What can hang from each mark:
silog: bodu fegur muzirim tafid
fegur: banu muzirim
baditu: tafid
tafid: baditu banu muzirim
banu: baditu silog tafid

Known rows, with every way that one mark hangs from another:
banu(baditu(tafid) silog): [ 0.67 -2.63 -0.63  1.36  0.91  1.97  1.60 -0.96  3.17  2.84 -2.43  0.60
  1.53  0.63 -0.30  0.02  0.44 -2.99]
silog(bodu fegur tafid(baditu banu muzirim)): [-1.25 -2.39  0.41  1.05  0.96 -3.15 -2.81  1.91 -1.40  3.79 -1.28 -0.47
  3.26  3.10  3.73 -0.70  2.34 -1.19]
tafid(baditu banu muzirim): [ 0.16 -1.52  0.27  0.51  0.19 -2.30 -3.09  0.13  5.28  2.52 -3.70  0.45
  0.91  3.33  2.55 -1.86 -0.95 -2.97]
baditu(tafid): [-0.44 -2.87  0.03  1.54  0.91  0.04 -0.60  0.92  2.04  2.52 -1.40  0.09
  1.42  0.92  3.06 -0.41 -0.14 -4.45]
banu(silog(bodu muzirim) tafid(baditu)): [-0.31 -0.62 -0.43  0.56  1.67 -0.72  2.16  1.19 -3.44  2.20 -0.46 -0.57
  0.02 -0.57 -1.25  0.32  2.06 -0.55]
tafid(baditu banu(silog(muzirim))): [ 0.05 -0.40 -0.08 -0.07  0.74 -0.10  0.36  0.25  2.63  1.92 -2.89  0.23
 -0.27  1.47  0.27 -0.89  0.99 -2.87]
fegur(muzirim): [ 0.03 -3.04  0.03  1.05  1.31 -1.49 -1.60  1.40  4.81  2.48 -1.97 -0.74
 -1.08  0.74  2.78  0.93 -0.32 -6.28]
fegur(banu(baditu silog) muzirim): [ 1.36 -2.39 -1.33  0.87  1.09 -0.34  0.77 -0.18  7.22  3.17 -2.87  0.15
 -2.75  0.92 -0.82  1.43 -0.46 -5.90]
tafid(banu(baditu)): [ 1.28 -2.95 -0.30  0.59  1.15 -1.70 -1.72 -1.28  5.49  2.62 -3.05  0.75
  1.15  1.47  1.15 -0.66  0.46 -3.73]
silog(tafid(banu)): [-1.03 -2.64  0.07  0.72  1.30 -2.48 -1.37  0.52  1.89  3.01 -1.47  0.20
  1.50  0.64  2.77 -0.58  0.72 -2.52]
silog(bodu fegur muzirim tafid(baditu banu)): [-0.93 -2.02  0.32  0.66  1.56 -2.87 -1.56  2.42 -3.45  3.26 -0.33 -0.41
  2.55  1.56  3.44 -0.15  4.03 -1.38]
banu(baditu silog(bodu fegur muzirim tafid)): [-0.40 -2.31 -0.74  0.92  2.18 -0.19  2.06  0.32 -5.01  3.52  0.15 -0.48
  2.26 -0.01 -1.20  0.59  4.83 -2.24]
banu(baditu(tafid(muzirim)) silog): [ 0.60 -1.84 -0.55  1.36  0.18  1.77  0.56 -1.49  3.18  3.17 -3.07  0.55
  2.54  1.92 -0.55 -0.93 -0.23 -2.90]
baditu(tafid(banu(silog(bodu)) muzirim)): [-1.87 -0.99  0.06  1.31 -0.24 -0.04 -0.58 -0.08 -1.07  3.88 -2.31 -0.14
  3.20  1.72  2.95 -0.71  0.36 -2.64]
banu(baditu(tafid)): [ 1.13 -3.33 -0.36  1.58  1.04  0.27 -0.40 -0.46  3.89  2.84 -2.19  0.87
  2.08  0.95  1.58 -0.22  0.29 -3.39]
fegur(banu(baditu(tafid) silog(bodu)) muzirim): [ 0.06 -2.59 -1.18  1.76  0.75  0.30  1.10  0.87  3.08  4.38 -2.12  0.31
 -0.56  0.41  1.71  2.16  0.40 -4.48]
silog(bodu fegur(banu(baditu)) muzirim tafid): [ 0.12 -2.69 -1.15  1.15  2.01 -2.72  0.17  1.24 -2.71  3.93  0.33  0.14
  1.14  0.96  0.19  0.43  3.87 -3.62]
banu(baditu silog(fegur) tafid(muzirim)): [ 2.52 -1.91 -0.51  0.88  1.31 -0.63  0.06 -1.06  0.48  2.57 -1.35 -1.03
  2.42  2.44 -3.35 -0.48  1.63 -2.18]
baditu(tafid(banu(silog) muzirim)): [-0.56 -0.90  0.12  0.99 -0.45  0.48 -0.92 -0.55  2.32  3.18 -3.02  0.05
  2.87  2.52  1.94 -1.41 -0.51 -3.22]

Rows:
[ 1.31 -2.84 -0.36  1.46  1.78 -3.83 -1.77  3.76  1.23  3.16 -0.07 -1.31
 -1.16  1.72  2.35  2.15  1.56 -3.39] | silog(bodu fegur(banu(tafid(baditu)) muzirim))
[-1.59 -1.68 -0.30  0.84  1.98 -0.25  1.94  2.32 -5.07  3.03  0.22 -0.83
  1.00  0.62  0.39  0.47  4.14 -1.90] | banu(silog(bodu fegur muzirim tafid(baditu)))
[ 0.83 -3.01 -0.23  0.99  1.35 -1.02 -1.04  0.52  1.88  3.69 -2.08 -0.96
  1.13  1.55  1.72  2.15  3.02 -4.48] | tafid(banu(baditu silog(bodu fegur(muzirim))))
[-0.34 -1.55 -0.20  0.55  1.74  0.20  1.63  1.92 -1.80  2.32 -0.47 -0.73
  0.61  1.36 -0.57 -0.12  3.21 -2.51] | banu(silog(fegur muzirim tafid(baditu)))
[-0.69 -2.28 -0.06  1.00  1.85 -1.91 -0.73  1.83 -4.08  2.55  0.33 -1.23
  1.28  1.20  1.84  0.03  3.52 -5.87] | silog(bodu fegur muzirim)
[-2.25 -2.32 -1.04  1.24  1.50 -1.60  1.42  2.10  0.12  4.24 -0.57 -0.54
 -2.01 -0.61  1.78  2.15  0.78 -4.26] | fegur(banu(silog(bodu tafid)) muzirim)
[ 0.99 -2.52 -0.24  1.54  0.25  0.00 -1.57 -0.95  3.89  3.25 -2.90  0.80
  3.04  2.25  1.40 -1.35 -0.42 -3.12] | banu(baditu(tafid(muzirim)))
[ 3.42 -1.94 -0.98  0.74  1.80 -2.83 -0.60  0.30  0.65  2.43 -0.10 -0.35
  0.68  1.77 -2.21 -0.15  2.49 -3.76] | silog(fegur(banu(baditu tafid)) muzirim)
[-1.16 -2.23 -0.40  0.79  1.62  0.36  1.94  1.04  1.76  2.50 -1.61  0.12
 -0.52  0.37  0.12 -0.05  0.49 -1.44] | banu(silog(tafid(baditu)))
[ 1.25 -2.12 -0.18  0.58  0.39 -1.99 -2.84 -1.75  5.55  3.02 -3.70  0.73
  2.24  2.81  0.75 -1.48 -0.20 -3.41] | tafid(banu(baditu) muzirim)
[ 1.34 -2.44 -1.06  1.46  0.48  0.86  0.77  0.34  6.54  3.61 -2.77  0.45
 -0.85  1.11  0.64  1.52 -0.55 -4.86] | fegur(banu(baditu(tafid) silog) muzirim)
[-1.28 -1.45 -0.31  0.73  0.86 -0.06  0.94  0.47  1.68  2.88 -2.28  0.13
  0.40  1.57 -0.18 -0.96 -0.14 -1.22] | banu(silog(tafid(baditu muzirim)))
[ 0.63 -1.65 -0.83  1.00  1.28 -1.00  0.91 -1.36 -1.14  3.32 -1.56 -0.23
  1.82  0.47 -2.52 -0.09  0.98 -0.74] | banu(baditu silog(bodu) tafid(muzirim))
[ 1.35 -1.96 -0.73  0.94  1.47 -2.89 -0.44  1.44  3.99  2.18 -1.16  0.23
 -1.82  1.29  0.07 -0.17 -0.73 -2.39] | fegur(banu(tafid(baditu)))
[-1.87 -1.87 -1.34  1.09  1.41 -0.86  1.99  0.58 -0.04  3.15 -0.91 -0.16
 -2.28  0.47  0.18  0.43  0.33 -5.63] | fegur(banu(silog(bodu)))
[-2.30 -1.19 -0.47  0.69  1.72 -0.20  2.53  1.49 -3.58  3.08 -0.69  0.05
  0.08 -0.60  0.30  0.31  2.47 -0.96] | banu(silog(bodu muzirim tafid(baditu)))
[-0.45 -2.35 -0.73  0.72  1.30 -0.60  0.68 -1.29  1.39  3.35 -2.60  0.50
  0.91  0.44  0.28  0.33  1.62 -2.73] | tafid(banu(baditu silog(bodu)))
[ 0.19 -1.63 -0.83  0.40  1.69  0.48  2.43 -0.92 -0.22  2.91 -1.47  0.60
  1.08 -0.47 -2.30 -0.31  2.14 -1.92] | banu(baditu silog(muzirim tafid))
[ 0.27 -1.28 -1.53  0.46  1.45 -0.42  2.62 -0.67  1.33  3.27 -1.38  0.87
 -0.62  0.06 -2.71 -0.32  1.48 -2.92] | fegur(banu(baditu silog(muzirim tafid)))
[-0.70 -2.54 -0.28  0.94  0.90 -2.89 -1.88 -0.88  0.37  4.48 -2.31  0.74
  3.51  1.25  2.10 -0.63  1.36 -0.67] | silog(bodu tafid(banu(baditu) muzirim))
[ 0.36 -2.04 -0.74  0.83  1.91  0.14  1.48 -0.14 -3.11  2.78 -0.64 -0.61
  1.38  0.90 -1.42  0.46  4.18 -4.51] | banu(baditu silog(bodu fegur muzirim))
[ 1.90 -1.46 -0.37  0.20  1.19 -0.20 -0.10 -0.88  1.22  2.43 -2.05 -0.28
  1.91  2.17 -1.32 -0.46  3.30 -4.35] | tafid(banu(baditu silog(fegur muzirim)))
[ 0.14 -1.48 -0.15  1.11  1.38 -1.27  0.16  1.37 -2.99  2.75 -0.63 -1.42
  1.66  2.33 -0.65 -0.05  1.99 -1.21] | banu(silog(bodu fegur) tafid(baditu muzirim))
[ 0.76 -1.61 -0.34  0.69  1.59 -0.33  1.55  0.56  1.72  1.69 -1.36 -0.36
 -0.67  0.37 -1.50 -0.06  0.08 -0.97] | banu(silog tafid(baditu))
[ 0.92 -1.46 -0.64  0.97  0.77  2.05  1.81 -0.92  1.11  2.65 -2.11  0.63
  1.87  0.36 -0.91 -0.36  1.48 -3.03] | banu(baditu(tafid) silog(muzirim))
[-0.89 -2.08 -0.67  1.07  1.81 -2.88  0.01  3.22 -3.01  3.44  0.43 -0.14
 -0.03  1.52  1.94  0.27  3.23 -3.30] | silog(bodu fegur(banu) muzirim tafid(baditu))
